Each row comes from the steps of one path. Every step used is in the known rows, and no mark comes twice. Write the path behind each row, first mark first.
Known rows:
t > h > g > e > q: 8 -7 -10 5 -28 7 -3 -13 -2 -17 -16 -3 -1 11 21 5 -9 6 7 -5 -31 -1 -16
p > g > e > y: 6 8 -15 18 -12 10 -11 6 17 -2 34 -15 17 3 4 21 -13 -6 9 8 16 -18 -6
h > t: 17 7 -2 -2 14 4 8 4 6 4 -14 5 -2 10 11 -8 -9 -1 -10 6 -15 3 -20
e > q > y: -5 5 24 10 -20 6 1 13 -5 -2 -5 -2 4 -10 17 19 0 19 14 -21 -14 16 -5
e > h: 24 -2 -2 -5 10 -8 -1 2 -7 -1 -12 4 10 0 3 8 -2 -5 -1 5 -15 -1 -6
g > e > q > y: -2 3 12 17 -29 12 -1 10 1 1 -2 -16 8 -10 25 26 -15 10 10 -14 -11 11 -12
h > g > e > y > q: -5 10 -25 26 -3 17 -8 3 9 -38 14 12 -4 1 26 11 -10 -15 2 -13 -1 -10 -11
y > e > h: 21 -6 8 -12 10 0 -8 6 -7 -19 1 0 4 3 1 -12 -4 -7 2 11 -20 8 -7
p > g > e > y > q: -1 7 -19 20 -4 22 -11 11 7 -6 34 0 1 -5 4 21 -13 -1 21 -6 6 -19 -12
z > f: -1 9 17 9 -8 -7 11 11 -1 -9 4 6 18 1 6 3 -8 -11 5 -5 -3 3 4
q > y > e > h: 9 6 16 1 -2 3 -7 15 0 -29 4 -4 7 -7 10 -2 2 9 3 -2 -31 21 -3
z > t > h > e > y: 29 5 -29 -4 -31 6 3 28 19 -34 12 -16 -21 9 22 -1 6 13 -4 -13 -29 -21 -16
f > z > t > h > g > e: -18 -2 -33 20 -39 6 4 -16 21 -33 16 -15 -12 20 29 -15 -11 5 -8 8 -14 -23 -2
f > z > t > h > g > e > y > q: -19 8 -36 32 -35 17 -2 -4 23 -48 31 -4 -21 7 36 0 -11 6 4 -14 -23 -35 -8
f > z > t: -19 -6 -6 14 -22 0 5 -1 14 -9 21 -11 -11 11 16 -8 -9 2 -3 4 12 -18 6
g > e: 4 -3 -12 7 -9 6 0 -3 5 6 4 -13 4 -2 8 6 -16 -8 -3 8 2 -6 -9
y > q > e > h > g: 2 -1 -32 13 20 10 -9 6 -14 -47 -10 29 -1 2 1 -14 -9 -22 0 -19 -24 11 -5
f > z: -22 0 7 16 -11 -5 -3 -20 9 -6 14 -10 -3 1 -3 -3 -12 -1 4 3 5 -8 8
t > h > g > e: 1 2 -27 7 -19 5 -3 -16 9 -24 -6 -5 -3 9 13 -4 -1 4 -6 1 -27 -6 -7
t > h > g > e > y: 8 13 -26 17 -25 6 -7 -7 20 -35 8 -8 3 4 20 7 1 1 -5 -4 -24 -15 -7
z > t > h > e: 24 -5 -29 -14 -26 4 7 19 7 -20 -3 -13 -28 13 15 -15 5 15 -4 -6 -32 -11 -14
t > h > e > q: 26 -9 0 -14 -24 2 -2 3 -7 -10 -20 -10 -18 5 4 -1 -4 18 13 -13 -43 2 -21

Which path is each row?
-4 0 3 11 -57 6 3 11 11 -29 6 -25 -25 6 28 2 -7 33 11 -23 -40 -3 -12
f > z > t > h > e > q > y
-10 4 6 25 -29 12 -4 3 3 -25 -6 -2 10 4 38 19 -11 2 3 -15 -5 18 -9
h > g > e > q > y
-14 -1 -23 12 10 19 -4 12 -7 -19 4 13 -14 -14 -14 -12 -10 -6 8 -23 -17 5 -3
y > q > e
8 10 -15 16 -14 7 -6 4 18 -7 19 -17 8 -5 12 19 -16 -10 -3 1 6 -14 -10
g > e > y
24 12 -18 -1 -21 0 -7 7 15 -29 5 -15 -16 -2 1 5 3 12 2 -13 -38 -11 -14
t > h > e > y
-15 8 19 5 -13 12 -6 12 8 -28 15 -8 -5 -8 7 -8 5 14 4 -6 -17 23 2
q > y > e
3 -15 27 -9 -10 11 -6 7 -10 -10 3 -1 -4 3 6 -7 -9 2 17 -1 -9 13 -9
y > e > q
-3 10 -21 17 -5 8 -9 13 13 -26 19 -6 8 -10 -8 1 -8 -12 -3 -16 -2 -5 2
q > e > y
-6 3 11 19 -28 15 -7 12 0 7 13 -13 14 -1 14 27 -14 15 22 -7 1 8 -9
p > g > e > q > y
28 14 14 -2 11 7 1 21 6 -26 -10 0 4 3 21 -10 -8 7 -7 7 -47 24 -23
q > y > e > h > t
-1 13 -30 19 -14 18 -7 -1 11 -39 8 7 -11 -3 19 9 0 5 7 -18 -36 -16 -13
t > h > g > e > y > q
15 7 -15 7 1 11 -6 18 5 -31 12 5 -22 -5 8 7 -7 -4 8 -22 -15 -5 -16
h > e > y > q
-1 11 -6 11 4 12 -5 12 2 -17 16 12 -9 -13 6 13 1 2 12 -20 -8 -12 -7
e > y > q
20 9 -22 0 -11 11 -7 12 7 -33 5 0 -29 -9 1 4 4 16 13 -26 -49 -13 -19
t > h > e > y > q
17 -1 -22 5 9 -1 -8 8 -6 -16 -7 2 12 -6 -10 -6 -13 -15 -5 -3 -20 4 -3
q > e > h
2 -9 -5 12 -16 8 -4 -6 -4 -15 -9 2 6 15 29 7 -18 -14 3 -1 6 7 -11
h > g > e > q
-14 8 -32 30 -46 6 -1 -8 34 -46 30 -20 -7 16 36 0 -10 2 -7 0 -10 -33 -2
f > z > t > h > g > e > y
10 -2 -26 6 20 12 -7 13 -15 -21 -7 18 -1 -14 -11 -5 -13 -11 6 -18 -30 4 -8
y > q > e > h
